What can hang from each mark
C: G
P: A G
G: C P Q
K: T
Z: A
E: G
A: D E K P Q
Q: L

Each row was made from one small tree. The marks that hang from a mark follow it in brackets, in alphabetical order. Every link used is in the known rows. Write each row's tree.
Known rows
Z[A[D K P[G[C]]]]: [-1.13 -1.54 -0.74 -0.88  2.01 -0.11 -0.36 -0.09  1.02  0.60  1.94 -1.44
 -0.52  0.15 -1.61 -0.63  1.33 -1.21  0.01 -1.54  1.66 -0.57]
C[G[P]]: [-1.04  0.49 -0.63 -0.46 -0.04 -0.20 -1.36 -0.15 -0.50 -0.68 -0.53  1.59
  0.35 -0.94 -1.39  0.73 -0.66  0.25 -0.27  1.53 -1.29 -0.33]
G[C P[A] Q[L]]: [ 1.08 -0.51 -2.90  0.37 -1.56  1.48  2.44  0.35  0.13 -0.41 -1.35 -0.81
  1.34 -1.66  1.28  3.37 -1.74  0.36 -0.95  2.47  0.90  0.15]
E[G]: [ 0.11  0.38 -0.16 -1.11 -0.45 -0.40 -1.04 -0.05  0.91 -0.24 -1.27  1.46
  0.73  0.08 -0.24  0.09 -0.32  1.35 -0.55 -0.50 -0.39 -0.52]
A[P[G] Q]: [-0.18  0.97  1.16  0.54  0.27 -0.66 -0.45 -1.02  1.29 -0.31 -0.53 -1.75
  0.75  0.85 -0.63 -0.28  1.34  0.40 -0.60 -0.06  0.02 -0.27]
G[C]: [-0.29 -0.57  0.00 -1.46 -0.27 -0.27  0.56 -0.21 -0.85 -1.59 -0.37  1.61
  0.74  0.47 -0.16  1.84  0.06  0.79 -0.77 -0.01 -1.83 -0.95]
Z[A[E K]]: [-2.46 -0.66  0.85 -0.67  0.90 -0.56 -0.13  0.42 -1.88 -1.20  2.04  0.49
 -1.56  1.88 -1.56 -0.88  0.61  0.24 -0.11 -1.55 -2.21  1.08]
G[P Q]: [-0.71 -0.12 -0.90  0.26 -1.06 -0.27  0.75  0.24  0.36 -1.32 -0.80  1.40
  0.33 -0.08 -1.23  2.61 -0.89  0.81 -0.27  1.63 -1.32 -0.32]
P[A[D E[G[Q]]]]: [ 3.60  0.63  0.34  0.18 -0.61  0.06 -0.67  1.06 -2.95  1.50 -0.65  2.93
 -0.29 -1.76  2.13  0.52 -0.87 -0.85  1.46 -0.17  3.94  0.11]
C[G[P Q[L]]]: [-0.57  0.81 -2.29  0.45 -1.32  0.60 -0.05  0.00  2.15 -0.40 -1.32  0.49
  1.45 -1.40  0.72  1.65 -2.24 -0.25 -0.66  2.45 -0.73  0.39]
E[G[P]]: [-0.50 -0.05 -0.62 -0.63 -0.12 -0.21 -0.71 -0.14 -0.22 -0.15 -1.47  0.88
  0.25 -0.30 -1.06  0.57 -0.80  0.62 -0.56  1.07 -0.23 -0.83]
Z[A[D K P[G] Q]]: [-1.72 -0.38  0.52  0.69  2.16 -0.15 -0.34 -0.61  2.58  0.83  2.10 -2.18
 -1.25  1.47 -2.34 -2.81  2.05 -0.17  0.18 -1.66 -0.58  0.10]
P[A G[C Q]]: [ 1.95 -0.24 -1.47 -0.30 -1.44  0.38  0.86  0.39  1.13 -1.05 -0.71 -0.58
  2.16 -2.38 -0.10  4.77 -0.56  1.04 -0.29  0.74  3.24 -0.86]
E[G[P[A[K Q[L]]]]]: [-0.47 -0.07 -0.29  1.63 -0.46  1.98  1.65 -0.26  2.40  0.76 -0.49 -2.59
 -0.20 -0.02  0.58 -3.81 -0.88  1.80 -0.98  1.59 -1.20  0.27]
C[G[Q[L]]]: [ 0.14  1.22 -1.59  0.02 -1.68  0.37 -0.49  0.11  3.32 -0.51 -1.16  0.96
  2.01 -1.15  1.59  1.27 -1.73  0.40 -0.55  1.03 -0.82  0.59]
K[T]: [-1.39 -0.47  1.66 -1.41 -1.10 -0.99 -0.77  0.02  0.93 -1.39 -0.24  0.59
 -0.55  1.15 -1.53  0.23  0.33  1.65  1.17 -1.44 -5.14 -0.67]
P[A]: [ 0.99  0.33 -0.13 -0.37 -0.96 -0.24 -0.74  0.41 -0.18 -0.36 -0.59  0.83
  0.29 -0.58 -1.04  0.98  0.92  2.73  0.09 -0.85 -0.81  0.55]
A[E K P[G[C]]]: [-0.49 -0.53  2.23 -0.40  0.35 -0.38  0.33 -0.07 -2.86 -0.51  0.85 -0.89
  0.06  0.25  0.87 -1.32  0.42 -2.10 -0.23 -0.18  2.27 -0.64]
G[C P[A[D E]]]: [ 2.15 -0.72  0.49 -0.31  0.74  0.03  0.17  0.45 -6.61  0.72  0.16  2.07
 -1.42 -0.86  0.59  0.78  0.14 -1.57  0.98  0.82  2.05 -0.30]
E[G[C P[A[Q[L]]]]]: [ 1.25 -0.24 -1.70  0.51 -0.09  2.23  2.05 -0.62 -0.14  0.57 -1.57 -1.97
  0.97 -0.73  1.84 -0.02 -1.52  0.36 -1.66  2.74  0.89 -0.61]
C[G[Q]]: [ 0.15  0.88 -0.68 -0.28 -1.24  0.01 -0.93  0.31  1.59 -1.35 -0.65  2.72
  1.32 -1.37  0.06  1.94 -1.25  0.49 -0.13  0.96 -0.35 -0.21]
E[G[C Q[L]]]: [ 1.07 -0.08 -2.22 -0.75 -1.38  1.14  1.48  0.00  2.02 -0.53 -1.78  0.23
  2.31 -0.86  3.00  2.11 -2.47 -0.22 -1.43  1.38  1.25 -0.80]
P[A[K] G]: [-0.15 -0.22  0.56  0.19 -0.93 -0.26 -0.61  0.32  2.62 -0.17  0.39 -1.77
  0.49 -1.00 -2.12 -0.58  1.25  2.86  0.36 -1.33  0.24  0.09]

Which tree is each row?
[-0.70  0.02  0.44  0.74 -1.01 -0.31  0.22  0.25  3.17 -0.61  0.08 -1.13
  0.88 -0.38 -0.60 -0.26  0.15  0.35 -0.03 -0.14  1.15 -0.29]	A[K P[G[Q]]]
[ 0.33 -0.01 -2.01 -0.45 -1.46  0.10  1.23 -0.28  3.37 -0.91 -1.01 -1.68
  2.76 -0.86  1.26  3.81 -1.29  0.23 -0.97  0.63  0.98 -0.76]	P[G[C Q[L]]]
[-0.23  0.57  3.16  1.56  0.72  0.10  0.77 -0.45 -1.13  1.42  1.01 -0.53
 -1.91  2.64  2.65 -6.42  1.01 -1.63  0.33 -0.92 -2.14  0.95]	A[D E K P Q[L]]
[ 2.32  0.03 -0.08 -0.26 -1.11  0.05  0.80  0.55 -2.86 -0.81 -0.36  0.04
  1.44 -2.23  1.10  4.34 -0.84 -0.85  0.17  0.98  4.62 -0.49]	P[A[E] G[C Q]]
[ 0.11  0.78 -1.40  0.19 -1.82 -0.65  0.27 -0.20  4.77 -0.50 -1.25 -2.01
  2.30 -0.61  0.30  2.95 -0.71  1.29 -0.47 -0.31  0.08  0.26]	P[G[Q[L]]]
[-0.39 -0.66  1.42  1.69  0.55  0.81  0.89 -0.03  0.27  0.69  1.11  0.09
 -2.13  0.55 -1.67 -3.63  1.31  1.62  0.79  0.43 -2.58 -0.25]	G[P[A[D K Q]]]
[-0.51  0.46 -1.29  0.10 -0.80  0.26 -0.38  0.26  0.63 -1.22 -0.77  2.13
  0.93 -1.52 -0.74  2.39 -1.73 -0.15 -0.15  2.59 -0.34 -0.50]	C[G[P Q]]
[ 0.60 -0.90 -1.17 -0.55 -0.26  0.70  0.98  0.21 -2.45 -0.72 -0.62  0.41
  0.25 -1.19 -0.83  2.39 -0.18  0.89 -0.49  1.57  0.32 -0.55]	G[C P[A]]
[-1.21  0.77  2.78  1.46  0.03  0.34  1.33 -0.52 -0.88  0.04  0.43 -1.45
 -1.09  2.76  2.51 -5.14  0.43 -0.89 -0.73 -0.04 -2.48  1.14]	A[E K P Q[L]]
[ 1.82  0.07 -1.52 -0.07 -0.45 -0.03  0.53 -0.28  2.20  1.24 -0.95 -1.08
  1.74 -1.16  2.33  1.86 -0.39 -1.76 -0.09  0.08  3.03 -0.60]	A[D P[G[C Q[L]]]]
[-2.50 -1.64  2.41 -1.12  1.23 -0.96 -0.95  0.60 -1.69 -0.20  2.82  0.68
 -3.23  2.08 -1.90 -2.66  0.87 -0.70  2.45 -3.02 -4.54  0.10]	Z[A[D E K[T]]]
[ 0.61  0.28  0.98  1.66 -0.21  0.46  0.32 -0.46  4.30  1.48  0.83 -3.15
 -0.13  0.06 -0.12 -3.73  1.43  2.29  0.59 -1.45 -1.16  0.29]	P[A[D K Q[L]] G]
[ 0.01 -0.05  3.20  0.23  0.68 -0.91 -0.78  0.42 -3.05  1.00  1.20  1.94
 -2.19  1.47  0.86 -4.53  1.35 -1.49  1.26 -1.65 -0.25  0.51]	A[D E K P]
[ 0.47 -0.10 -0.19 -1.27  1.80 -0.85 -2.05  0.34 -3.09  0.99  0.56  1.96
 -1.19  0.50 -0.25  0.14  0.10 -1.33  0.61 -1.70  1.43  0.45]	Z[A[D E[G]]]
[-3.74 -1.22  1.68 -0.07  0.94  0.44  0.73 -0.34  1.83 -1.25  1.85 -2.05
 -2.08  2.73 -2.08 -3.24  1.01  0.27  0.38 -1.11 -5.41  0.21]	Z[A[K[T] P Q]]
[ 0.21  0.23  0.24 -0.70  2.06 -1.77 -2.24 -0.05 -2.59  1.37  0.94 -0.54
 -1.00  0.25 -1.01  0.93  1.61 -2.27  0.84 -2.13  3.13  0.88]	Z[A[D E P[G]]]
[ 1.97  0.76  1.72 -0.54  0.86 -0.87 -1.87  0.17 -3.98  2.03 -0.73  2.54
 -1.01  0.21  2.16 -2.29  0.20 -2.45  0.81 -0.98  3.13  0.15]	A[D E[G] P]
[ 0.79  0.82  0.22  0.07 -0.17  0.10 -1.52  0.47 -4.55  0.20 -0.36  1.63
 -0.35 -2.13  0.03  0.41 -0.73 -0.78  0.53  1.68  1.95  0.76]	C[G[P[A[E]]]]
[-0.41  0.23 -0.26  0.16  2.25 -0.79 -1.19 -0.86  1.51  1.04  1.00 -1.76
 -0.57  1.03 -1.78 -0.18  2.03 -0.44  0.01 -1.38  0.75  0.30]	Z[A[D P[G] Q]]
[ 0.34  0.60 -0.19 -0.02  1.76  0.12 -0.32 -0.57 -0.82  1.48  0.49 -0.35
 -1.01  1.76  1.65 -1.77 -0.29 -1.33 -0.27 -1.03 -0.27  0.96]	Z[A[D E[G] Q[L]]]
[-1.18 -0.72 -0.93  0.34  0.93 -0.43 -0.36  0.42  3.24  0.59  1.62 -1.13
 -0.38 -0.15 -1.90  0.33  0.83 -0.58  0.66 -1.43  1.58  0.23]	Z[A[D K P[G[Q]]]]
[ 0.53  0.68  3.07  0.34  0.85 -0.98 -0.21 -0.44 -3.19 -0.02  0.77  2.31
 -1.63  2.01  0.66 -2.03  1.06 -0.64  0.85 -0.86 -2.09 -0.15]	A[D E Q]
[-1.48  0.22 -0.52  0.02  1.45  0.01 -0.01 -0.62  0.08 -0.69  0.50 -0.56
 -0.55  2.00 -1.26 -0.04  1.15  0.33 -1.19 -0.29 -1.95  0.91]	Z[A[P Q]]
[ 2.10 -0.63 -2.57  0.55 -0.94  1.29  1.87  0.44 -0.32  0.86 -0.84  0.25
  0.46 -1.59  1.47  2.30 -1.13 -0.24  0.20  1.65  1.19 -0.18]	G[C P[A[D]] Q[L]]
